Each row was made from one path, in order. Every step used is in the known rows, and no mark comes twice. Write each row's path.
Known rows
w b c k j n: [-0.81  0.70 -1.54  0.83  0.54  1.95  4.04 -2.24 -2.64 -0.14  4.43  2.82
  1.01  0.55  1.10 -1.41  4.91 -0.04 -1.07 -0.20  0.88 -1.59 -1.12 -4.90
 -1.17 -0.57 -4.64]
n b s j: [-3.01 -1.08  1.24  0.22 -1.65  0.28 -2.85 -0.83 -0.20  1.75 -0.11 -1.32
  4.77  2.46 -2.02  1.67 -1.87  3.57  3.18  0.08  3.03  5.63  4.29 -2.18
  0.47  0.00 -0.06]
s b c k j: [-0.47  5.32 -3.16 -3.36  2.02  2.74  1.04 -3.15 -0.32 -0.37  5.14  1.90
  1.39  4.95  2.16  0.21  3.72  4.31  2.56 -0.75 -1.30  0.01  3.70 -1.22
  1.08 -1.59 -3.02]
b n j: [-0.52  0.27 -0.28  4.10 -2.18 -0.66 -0.36  1.05  2.32  2.25  1.64  2.37
  5.58 -1.76  2.17 -0.66 -1.71 -5.31  3.49 -0.90 -0.36  6.98 -4.10 -1.99
 -1.01 -1.13  1.05]
j s b c k: [-0.38  2.32 -6.45 -4.14  5.07  0.07  1.61  0.61 -2.22 -2.21  0.82 -0.27
 -2.40  4.44  2.68  0.47  2.08  1.66 -1.89  1.65 -0.40 -4.92  6.75 -0.91
 -0.58  0.76  1.03]
n j w: [ 4.24 -2.71  4.20  0.86 -1.90 -1.50 -1.46  0.67  5.18  1.20 -2.90 -0.16
 -1.72 -1.77 -0.63 -1.91 -3.63 -2.40  2.39 -2.31 -2.95 -1.46 -3.37  5.73
 -0.39  0.60 -0.75]
n j w b: [ 1.04 -0.36  4.31  0.90 -1.49 -1.69  3.59 -0.42  3.35 -0.06 -4.95 -2.70
 -2.72 -3.29  1.52  0.70 -2.27 -2.95  1.96 -0.26  1.18 -0.46 -3.44  4.58
 -1.05  1.89 -0.58]
j w: [ 3.73 -3.24  3.13 -1.41 -1.67 -2.29 -2.01  1.80  3.98 -0.93 -6.09 -0.41
 -4.61 -0.99 -1.72 -2.14 -2.03 -0.74 -0.04 -0.87 -5.00 -4.72 -2.16  9.07
 -0.42  0.87 -0.28]
w j: [ 4.39 -0.98  0.86  0.09 -1.49  1.84 -2.58  0.15  0.99  2.13  2.47  0.83
 -1.49 -2.43 -1.24  1.37 -0.94 -3.75  1.14 -0.35 -0.69  2.62 -2.01  4.62
  2.68 -0.91 -0.82]
j s b: [-0.72  2.24  0.19 -3.31  5.12 -3.95 -1.51  0.09 -1.18 -2.95 -4.00 -3.47
 -1.16 -1.88  1.40  0.38 -5.66  0.66 -2.45  3.25  1.88 -5.33 -0.49 -0.51
 -0.05  1.40  4.39]
c k j: [ 2.35  3.27 -1.58 -1.33  0.56  3.71 -0.30 -3.97 -0.89 -2.18  7.47  2.90
  2.76  2.59  0.26 -1.24  2.34  5.18  3.26 -2.29 -2.58  0.41  1.85  0.42
  1.28 -2.05 -2.18]
c k j n: [ 1.64 -0.96 -1.07  1.43  0.33  1.93  1.46 -2.70 -2.27 -1.04  6.21  3.60
  2.10 -0.37 -0.86 -3.12  3.29  1.04 -0.49 -0.79 -0.67 -1.94 -1.79 -4.26
 -0.89 -0.68 -3.62]
c k j w b: [ 1.23  0.53  2.49 -0.80 -0.99 -0.45  4.25 -2.20  2.47 -1.70 -2.96 -1.65
 -3.00 -0.89  1.31 -0.25  0.66  1.32  1.69 -0.74  0.11 -3.29 -1.61  5.37
 -0.69  1.40 -2.20]
n j s b c k: [-0.33  2.32 -5.95 -3.11  4.94  0.50  1.88  0.17 -1.52 -1.18  2.37 -0.16
 -0.90  4.16  3.16  0.54  1.33  0.71 -0.66  1.00  0.87 -3.25  6.10 -2.50
 -0.58  0.66  0.53]
b n j k: [ 2.47 -3.84 -0.17  2.54 -1.23  1.75  2.90  0.42  0.66  2.79  7.05  0.13
 -0.25 -1.02  0.28  0.47  2.92 -2.27 -0.30 -0.15 -0.84  3.17 -2.15 -8.08
 -2.53  0.21  0.87]
n b w j: [ 2.72 -0.13  0.87  0.89 -2.10  1.33 -3.94  0.66  2.92  2.20  0.53 -0.93
 -4.03 -1.24 -2.85  2.00 -0.09 -2.59  0.62 -2.37  0.31  3.47 -1.07  6.08
  3.38 -0.25 -0.03]
k j: [ 0.68  4.47  2.11 -0.94 -1.05  2.84 -1.76 -2.86 -0.30 -0.65  3.78  2.16
  2.69  0.37  0.38  0.17  0.31  3.38  2.66 -1.39 -2.87  2.80 -1.29  1.61
  2.03 -3.27 -2.14]
b s j w: [ 1.61 -4.64  3.71 -0.95 -3.92 -1.78 -2.15  1.75  4.27  1.59 -4.24 -1.22
  0.05  1.59 -2.54 -1.91 -2.94  1.67  1.40 -1.28 -1.86 -2.53  0.43  5.41
 -0.77  0.95 -1.25]
c k j s: [ 1.03  4.72  0.37 -0.66  2.50  2.08  0.28 -2.37 -5.40 -4.58  5.13  1.85
  3.12  0.26  1.80 -0.45 -2.39  5.99 -2.61 -2.22  1.07 -5.20 -1.21  0.58
  1.67 -3.42  0.92]
w b s: [-2.18  1.34  2.91  0.53 -2.26  0.88  1.46  1.79 -0.91 -1.55 -7.40 -2.93
  2.70 -2.84 -1.57  0.39 -3.57  1.43  1.20  1.42  2.47  0.77  3.21  2.93
  2.41  1.28  3.74]
s b: [ 0.04  0.54 -0.43 -3.66  3.72 -3.60 -2.45  0.01  2.28 -1.09 -4.22 -3.06
 -2.17 -1.01  0.08  0.16 -3.24 -1.36  0.93  3.82 -1.00 -1.34  1.41  0.10
 -0.39  2.55  2.88]
c k: [ 4.01 -1.42 -4.42 -1.44  2.19  1.65 -0.74 -0.37 -1.18 -3.66  3.56  1.25
 -0.60  1.81 -0.63 -1.81  1.53  1.98  0.74 -0.10 -3.43 -2.53  5.19  2.13
 -0.07  0.73  1.21]
b w: [ 1.14  0.87  1.30 -0.88 -3.20  0.84 -3.97  5.16  2.40 -1.08 -2.68 -1.40
 -2.44 -0.59 -3.07 -0.22 -1.57 -0.77 -1.61 -1.91 -6.00  0.36  1.23  6.46
  1.83 -1.35  2.90]

Which path is each row?
[-2.91 -0.64  1.62  2.40  0.15 -0.34 -1.26 -0.76 -1.85 -0.92 -6.48 -0.71
  2.20 -2.00 -3.52 -0.73 -1.64  2.63  1.11  0.66  3.94  1.38  2.91 -0.15
  2.30  2.00  2.65]
j n b s
[-3.24 -0.72 -3.97  0.12  0.18 -5.50 -1.00  2.27  2.86 -0.13 -5.71  0.04
  1.42  0.01  1.77 -1.65  0.10 -4.25  0.26  3.44 -1.24  0.97 -2.41 -0.42
 -2.46  1.66  2.91]
s b n
[-1.00 -0.10  0.53  1.45 -0.92 -0.70 -3.05  1.72  1.39 -0.73 -3.55 -1.30
 -3.95 -1.06 -3.45  0.19  0.83 -0.38 -1.79 -1.96 -1.57  0.93  0.16  2.98
  0.89  0.47  1.46]
j n b w
[ 0.49  1.11 -4.31 -1.77  1.75  1.38  4.30  0.23  0.24 -0.50  0.86  0.10
 -2.65  3.59  2.98  0.59  3.41 -0.41  0.44 -0.25 -0.39 -1.97  5.17  1.30
 -0.94  0.97 -1.70]
n j w b c k
[-1.57 -1.56  1.48 -0.53 -3.23  0.99 -2.69  1.54  0.03  1.89  1.46 -0.82
  5.91  1.99 -1.97  0.66 -2.65  2.34  2.17  0.32  0.60  4.45  3.82 -1.65
  0.24 -0.91  0.15]
b s j
[-3.72  0.44 -3.42  0.38  1.25 -5.84 -0.39  2.17  0.58 -1.35 -5.47 -0.26
  2.03 -0.74  2.62 -1.35 -1.72 -2.98 -2.18  3.12  0.71 -1.64 -3.85 -0.79
 -2.14  0.82  3.93]
j s b n
[-1.94 -4.07  1.44  2.15 -2.32 -0.25  1.76  0.78 -1.77  1.63  1.12  0.18
  3.88 -1.42 -1.83 -1.14  0.09 -1.27 -1.17  1.38  3.15  0.88 -0.92 -6.05
 -1.94  0.86 -2.09]
w b s j n
[ 5.59 -4.26  0.83 -0.03 -2.35  3.63  0.51  1.68  1.13  2.97  7.40 -1.85
 -5.98 -1.01 -3.24  1.66  3.35 -1.24 -2.62 -1.28 -2.45 -0.38 -0.28 -2.00
  0.44  0.21  0.16]
b w j k
[-0.83  1.58  0.68  0.07 -1.03 -0.26 -4.37  1.84  2.16 -1.38 -4.47 -1.86
 -4.28 -0.17 -2.85  1.30 -0.42  0.79 -0.48 -2.16 -2.73  2.29  1.94  5.79
  1.90 -0.11  2.66]
n b w
[-3.10  1.34 -4.73  0.28  1.63 -4.55  0.70  0.35  0.36 -1.88 -1.95  0.80
  3.31  1.00  2.81 -2.17  0.06 -0.24 -1.12  1.82  1.49 -2.43 -2.68 -2.08
 -1.98  0.49  2.64]
c k j s b n
[ 0.75  3.30  2.89  1.70  1.71  0.52 -0.67  0.13 -3.83 -2.11  2.05  0.31
  3.43 -3.50  2.34  0.83 -6.75  0.01 -2.26 -1.35  2.42 -1.08 -3.82 -0.50
  1.36 -2.80  3.11]
n j s
[-2.03  0.84  0.39  2.30  2.78 -0.63 -0.88 -5.50 -1.85 -0.64 -0.19  1.46
 -0.99 -0.94 -0.77  0.78  2.74  1.54  1.34 -0.12  2.98  2.75 -1.88 -2.34
  0.13  0.50 -1.99]
k j n b
[-5.16  7.08 -1.52 -4.86  3.77 -1.05  1.01  1.51 -1.84  1.05 -3.95 -1.27
 -1.98  3.15  4.36  3.33 -0.06 -0.01 -2.73  2.61  1.01 -1.58  1.97 -1.21
  0.85 -1.51 -0.29]
k j s b c
[ 1.53 -4.96  1.20 -0.71 -2.05  2.99  1.34  0.74 -0.97  2.74  7.07 -2.24
  0.01  1.64 -2.73  1.42  2.19  3.01 -0.99  0.59 -0.29  1.39  3.42 -7.81
 -1.42  0.43  0.15]
b s j k
[-0.13  5.74  2.83 -0.39  1.40  1.43 -0.51 -1.53 -5.03 -3.63  2.54  1.30
  2.93 -1.44  1.94  0.59 -3.99  4.54 -2.88 -1.79  0.81 -3.35 -3.58  1.28
  2.21 -4.22  1.12]
k j s
[ 0.72 -4.28  3.39 -0.51 -2.79 -2.37 -2.28  0.05  4.13  1.52 -4.94 -1.55
 -0.77  1.79 -2.59 -1.17 -2.37  2.39  1.89 -1.37 -0.22 -1.46  0.63  4.83
 -0.70  1.51 -1.37]
n b s j w
[-1.27 -0.09 -6.69 -1.48  3.44  1.16  1.64 -1.39 -2.33  0.02  3.24  1.45
 -1.91  5.76  1.72  1.09  5.95  1.42 -0.30  0.46  0.98 -0.05  6.74 -2.90
 -1.43  0.89 -2.53]
s j n b c k
[ 1.87 -3.32  1.81  1.42 -1.78 -4.40 -0.66  1.18  6.71  1.81 -4.92 -0.08
 -0.85 -0.99  0.51 -2.90 -2.85 -4.10  2.53 -1.05 -1.40 -1.48 -4.85  3.83
 -1.94  1.86 -0.05]
s b n j w
[ 3.10 -3.94  0.61  2.45 -1.11  0.63 -0.23  0.27 -0.97  1.91  2.91  2.10
 -0.77 -3.84 -1.91 -1.44  1.05 -5.36 -1.78  0.67  0.68 -0.40 -4.64 -1.20
 -0.01  0.19 -2.58]
w j n
[ 5.85 -4.56  0.71 -0.15 -0.79  3.41  1.39 -0.23 -0.35  2.75  7.91 -0.96
 -5.19 -1.36 -2.06  1.80  3.27 -1.45 -1.62  0.33 -1.30  0.15 -0.68 -3.38
  0.06  0.37 -0.47]
w j k
[-5.81  4.68 -1.73 -0.99  2.33  0.58  1.21 -1.04 -2.29  2.40 -3.09  1.56
 -3.11  3.17  2.65  3.75  5.14 -0.98 -0.84  1.25  1.52  3.37  1.51 -1.69
  0.38 -1.30 -3.56]
k j n b c
[-3.13  0.64  2.06  2.31 -0.22  0.58 -1.04 -2.02 -1.89 -0.71 -4.88 -0.05
  3.39 -1.32 -3.13 -0.72 -1.10  3.96  1.90 -0.40  4.22  2.04  2.30 -0.98
  2.78  1.11  1.44]
k j n b s
[-0.12 -4.49  0.41  1.52 -1.30 -0.33 -0.40  0.39 -1.61  1.66  4.10  1.52
  2.25 -0.73 -1.24 -1.19  1.05 -2.62 -1.58  1.14 -0.04  0.94 -2.42 -5.63
 -2.83 -0.21 -3.09]
s j n
[ 0.10 -0.01 -1.81  0.65  0.55  2.09  2.28 -1.66 -2.67  0.13  5.25  3.64
  1.45  1.07  0.18 -2.07  4.67  0.38 -1.12 -0.52 -0.52 -1.63 -0.87 -4.67
 -0.90 -1.16 -4.41]
b c k j n
[-1.95 -1.16  1.69  2.71 -0.34  0.11 -1.41 -1.14 -1.37  0.20 -5.20 -0.65
  2.03 -2.29 -3.59 -0.29 -1.38  1.57  1.26  0.13  4.92  1.80  2.08  0.18
  2.93  1.91  1.75]
w j n b s
[-4.42  2.80  0.28 -3.13 -1.00 -0.59  3.97  2.80  0.98  2.98 -5.86 -1.73
 -4.55  2.99  3.92  4.07  2.58 -2.88 -1.32  1.75 -0.05  0.56  1.62  3.05
 -1.16 -0.35 -3.25]
s j w b c
[-1.06  2.71  1.06  3.24  0.64 -0.99  0.14  1.19 -3.17 -1.54  1.01  1.32
  5.04 -2.99  3.17 -0.04 -5.34 -1.33 -2.55 -1.02  2.84 -0.34 -5.48 -1.22
  0.20 -2.76  3.21]
b n j s
[-3.74  0.10 -2.15  2.52 -2.53 -3.05  2.69  2.25  0.93 -0.73 -5.46  0.49
  1.55 -1.72  2.84 -0.16  1.66 -4.72 -0.28  2.19 -0.11  2.73 -3.90  1.93
 -2.18  0.38  1.64]
w b n
[ 4.19 -3.21  1.59  1.09 -0.03  3.15  2.02 -0.60 -0.08  2.21  8.38 -0.88
 -1.63 -1.63 -0.56  1.35  1.50 -0.90  0.19 -0.42 -1.39  2.34 -0.37 -7.13
 -1.28  0.14  0.57]
n j k
